Known rows, with every step that occurs:
birolop, lagep, zovu: [  8.3  37.2 -24.7   4.5  -8.1  38.3  53.9  13.8  -8.6  28.3 -33.7 -10.9
   3.7  -8.1  34.7 -15.5   7.4 -33.8 -15.7  -5.5   7.9 -44.4]
vipo, zovu, lagep, birolop, rupim, lipu, lifik: [ 16.1 -20.3   4.1 -23.3  22.6  -9.0   8.2  -4.4 -16.9  14.0 -19.5  -3.8
 -16.7  43.9  28.8  -4.2 -19.9  -3.4 -19.5 -16.1  34.5  19.2]
dokeb, lifik, zovu, lagep, birolop, rupim, lipu: [ 23.5  -5.9  23.2 -20.2   0.4  17.2  -9.5  -9.3 -30.9  41.6   2.4 -18.1
 -14.0  23.0   4.6  -8.8  -7.2  -3.8 -13.7   0.2  -5.0   7.6]
zovu, lagep, birolop, rupim, lipu, lifik, vuvot: [ 20.0 -23.2  13.7 -18.1   5.0  -6.3 -15.3   8.6 -16.4  20.0 -34.4 -13.3
 -24.5  71.5  40.0 -28.9 -40.1   0.8 -20.5  -4.8  25.2  12.1]
dokeb, lifik: [-28.4  28.8 -11.3   8.0 -31.0  21.6  40.6  29.4 -22.2  43.6 -10.8 -39.2
  16.3  -4.4  -0.1  -6.3   5.6 -11.4 -20.3   5.9 -12.5 -44.6]
lipu, lifik, zovu, lagep, birolop, rupim, vuvot: [  8.4 -65.2  -4.3  12.1 -13.9  53.1  -7.5  -5.2   8.8  35.0 -15.2  -4.1
 -38.8  43.5  24.8  14.5 -22.7  -6.8 -27.2 -22.0  -2.4  16.3]
lipu, lifik, zovu, lagep, birolop, rupim: [ 26.0 -52.4  -0.9   6.1  26.9  44.6  -1.4  -4.3 -11.9  52.1 -18.5  14.7
 -26.3  42.9  26.5   6.4  -8.8 -13.9 -32.0 -19.2  -9.4   9.8]
vuvot, rupim, lipu, lifik, zovu: [ -6.9 -14.5 -16.0  -2.5   2.3  -3.0  10.3  11.5  -4.2 -16.9   6.3 -16.1
  -3.2  18.9  31.2  24.4 -36.3  31.0  11.0 -20.3   0.7  -0.7]
lagep, zovu, lifik: [-31.4  53.5 -28.8   1.0 -11.2  18.5  85.0  31.8 -29.0  32.7 -16.3 -22.2
  14.7 -10.8  13.8   2.5  -4.1 -51.9 -15.7  36.1  -9.9 -36.5]
vipo, zovu, lifik, vuvot, rupim, lipu: [-34.6  37.6 -24.3 -31.9  -9.7 -26.4  53.2  18.0 -13.3 -30.2  -9.6 -29.6
  -8.2  17.4  36.5   2.7 -46.6  -3.4  50.8   9.4  44.4  -0.1]
rupim, lipu: [-11.7  22.0   8.0 -21.1 -31.9  12.2  38.6  35.6  -1.8   6.9  -8.7 -28.8
  20.2  19.1  35.2 -13.5 -13.1  -2.4 -13.4   7.7   2.0 -35.0]
rupim, lipu, lifik, zovu, lagep: [-17.0 -16.0   9.8  19.8   6.4   2.2  -1.0  10.1 -25.7  24.0  -2.5  24.9
  -3.6  24.6  25.6  -0.2 -31.1   6.5 -14.8   6.4   6.4   6.2]
vipo, zovu, lifik: [-38.9  32.2 -28.1  -9.4  -4.1  14.3  74.7  32.9 -13.1  20.2  -2.8 -15.9
  10.8  -3.7  22.5   6.5  -7.8 -41.1  -1.1  18.2  13.8 -21.0]
vuvot, rupim, lipu: [-25.1  13.0  -2.0 -19.1 -30.5   6.3  50.2  28.5  13.3 -12.7 -15.8 -42.2
  13.0  15.6  39.8  -2.6 -14.3  18.0  17.8  -7.0  13.5 -29.6]
dokeb, lifik, vuvot, rupim: [-29.9  20.2 -23.7  10.8 -31.3   8.1  36.8  10.4 -17.6  15.8 -34.6 -45.1
  -8.2   2.9  12.2  -8.6 -14.0   7.4  24.5 -10.7   3.4 -33.9]
lipu, lifik, vuvot, rupim: [-23.8 -13.9 -31.2  15.0  -8.5   5.9  32.1  19.7  -3.7   2.6 -41.1 -21.9
 -13.6  31.9  35.3   1.9 -34.8  14.5  12.5 -19.0  12.7 -20.2]
rupim, lipu, lifik, zovu, lagep, birolop: [ -3.8 -26.4  11.8 -11.0  18.4   4.5 -15.1   4.5 -35.2  21.9   5.2  14.5
 -27.9  18.1  26.0   1.7 -32.0  -5.9 -15.8  -9.2   7.1  17.7]
lipu, lifik, dokeb: [ -7.2 -16.3 -21.6  28.8  -9.3  25.8  32.1  47.1 -12.9  17.6   7.5 -28.7
   2.0  15.9   1.2  13.1  15.5  10.7 -50.7  10.9  -6.8 -44.1]
vipo, zovu, lagep, birolop, rupim, lipu: [ 17.2  -7.7  19.4 -33.8   7.8  14.1  28.7  -6.1 -10.6  16.9 -27.8  -9.2
 -12.6  30.6  32.0 -13.9  -7.1 -16.1  -6.7  -9.5  32.0   3.4]
lipu, lifik, vuvot: [-11.7  -3.3 -22.9  14.5  -9.4   9.9  19.2  28.0 -17.7  21.4 -31.1 -14.6
  -5.1  34.0  31.9  -9.7 -33.8  -7.1 -19.3  -5.1  -0.2 -30.9]
vuvot, rupim, lipu, lifik: [-25.9   2.4 -14.9  -5.3 -11.8 -13.2  26.6  27.5   3.5 -14.0 -11.0 -36.4
  10.3  29.3  35.4  10.2 -28.8  32.0   1.2 -12.3  16.0 -12.6]
lagep, zovu, vipo: [-29.4  39.5 -22.9  10.3   3.9  15.4  90.8  28.9 -38.5  25.9 -25.1 -15.9
  15.0 -12.9   4.9  21.4   1.4 -36.2  -1.1  10.5  -7.4 -31.8]

Rows:
[ 11.6 -54.7   9.6  -1.3 -28.0  73.4  13.2  -4.3  14.7  39.5 -23.4 -11.3
 -35.6  26.1  28.8   2.3 -10.8 -19.6 -12.9 -15.8  -4.5   0.5] | lifik, zovu, lagep, birolop, rupim, vuvot
[-11.0  -9.7 -16.4   7.3 -12.1  -6.2  25.9  38.6  -2.0 -25.2  14.7 -48.7
  -2.2  24.7  12.1  18.9  -2.2  48.2 -14.8   2.9  14.5 -24.8] | vuvot, rupim, lipu, lifik, dokeb
[ 48.2 -23.5  -0.8 -24.1   1.6  10.1  -4.8  32.4  -4.1  -2.8  21.6 -57.3
  -9.1  53.0  11.8   7.1   3.1  24.8 -60.0   1.3   0.1 -18.5] | lagep, birolop, rupim, lipu, lifik, dokeb
[ -6.1   8.8  -8.5  -6.8 -17.1 -16.6   4.9  28.1 -19.8  -4.2 -15.8 -24.5
  -1.3  43.1  36.0 -18.0 -51.2  11.2 -13.3   1.2  12.4 -18.7] | rupim, lipu, lifik, vuvot
[ -6.8  49.2 -32.8   8.9  -5.8  28.0  64.3  40.9 -19.0  21.3   9.5 -29.3
  -0.9  -5.7  10.9   1.5  27.8 -33.7 -29.8  35.4  10.7 -36.9] | birolop, lagep, zovu, lifik, dokeb
[ -0.7 -19.9 -21.6  16.1   7.0  30.7  16.4  18.0 -17.1  27.5   0.2   5.6
  -3.3  14.1  19.6  16.7 -20.1  -4.7 -24.5 -12.8 -19.4 -22.1] | lipu, lifik, zovu
[-24.7 -11.7   2.0 -11.5   7.7  30.0  46.5   1.4 -26.4  34.1 -33.5  11.3
 -24.1 -12.7  25.8  -7.4   6.6 -43.4  -0.3 -14.9  23.0 -13.4] | vipo, zovu, lagep, birolop
[-13.8  40.5 -27.9  12.5 -12.2  24.7  83.2  42.6 -34.0  19.4  11.6 -37.1
   5.7 -15.2  -7.7  12.7  20.6 -35.5 -31.3  51.8  -8.8 -48.2] | lagep, zovu, lifik, dokeb
[-23.4  56.6 -22.6 -20.0 -18.7 -25.4  66.3  16.6 -27.0 -19.7 -21.2 -39.1
  -5.1   6.2  30.4  -2.1 -44.0 -14.9  36.4  28.9  19.9 -13.5] | lagep, zovu, lifik, vuvot, rupim, lipu
[-18.7  45.7 -26.6   6.7   8.0  23.8  72.3  32.7 -23.7  27.7 -25.9 -11.5
   7.2  -3.9  21.3   9.0   8.0 -33.0   0.6  -5.3  13.5 -22.2] | birolop, lagep, zovu, vipo
[-21.1  60.6 -33.0  -4.0  -7.3  23.7  66.4  31.3 -13.4  35.0 -14.7 -18.4
   8.6   0.8  34.5 -10.5  -0.2 -50.1 -11.3  20.1  12.9 -26.6] | birolop, lagep, zovu, lifik
[ -5.8  13.6 -13.7  14.0 -14.5  32.3  21.7  11.3 -30.7  44.5   5.4 -18.9
   3.8 -13.7  -4.8  10.3  -0.3 -12.3 -10.2  -3.8 -26.6 -34.1] | dokeb, lifik, zovu
[-35.4   1.2  -0.5  15.8  -2.1  28.9  59.5   7.3 -18.2  36.6 -40.0  21.5
  -1.6  -6.9  24.8 -10.6   5.9 -31.0   2.4   2.2  26.0 -22.1] | vipo, zovu, lagep
[-25.1  20.9 -28.0   4.1  -3.4  21.0  71.4  44.7 -18.4  10.5  21.3 -27.5
   1.7  -4.9   0.2  17.4  21.1 -21.7 -17.9  33.4  12.5 -31.8] | vipo, zovu, lifik, dokeb
[-14.0  66.2 -29.0 -22.6 -13.4 -18.4  48.2  17.4 -12.6 -17.6 -20.5 -34.6
 -10.5  17.5  46.4 -14.7 -38.9 -13.0  37.3  12.4  40.6  -3.2] | birolop, lagep, zovu, lifik, vuvot, rupim, lipu
[ 20.0 -24.6  12.2  14.0  10.1  14.3  -3.1   4.1  -4.4  29.7 -10.9  12.8
   2.7  57.3  28.3  -0.7 -25.8  14.4 -25.2   5.5   3.1  10.6] | birolop, rupim, lipu, lifik, zovu, lagep
[-31.4  15.9 -17.6   9.6 -19.8  31.8  64.1  63.5  -8.3  25.3  19.4 -37.2
  10.2  10.9   4.0   6.1  21.3 -17.3 -34.0  41.7  -5.7 -41.6] | zovu, lifik, dokeb
[ 35.7 -27.4  31.5 -26.5   7.2  34.2   2.0  -4.8  -6.5  31.6  -9.8  -1.5
 -16.9  34.0  34.9  -9.7 -11.9 -10.3 -12.7  -4.4   1.6   4.3] | lifik, zovu, lagep, birolop, rupim, lipu
[ 53.5 -27.6  -2.7 -34.6  17.3  15.5 -17.1   5.7  -6.0   6.6  15.8 -26.1
 -14.2  48.3  28.4  10.9 -32.5   7.8 -31.8 -22.4 -10.5   5.1] | lagep, birolop, rupim, lipu, lifik, zovu
[ 10.7 -28.7  -6.3 -27.2 -48.8  61.3  32.0  18.8  32.3  17.5 -20.5 -57.6
 -12.5  34.6  33.4   0.4  -8.1 -12.0 -28.4 -19.3  -4.9 -28.5] | lagep, birolop, rupim, vuvot
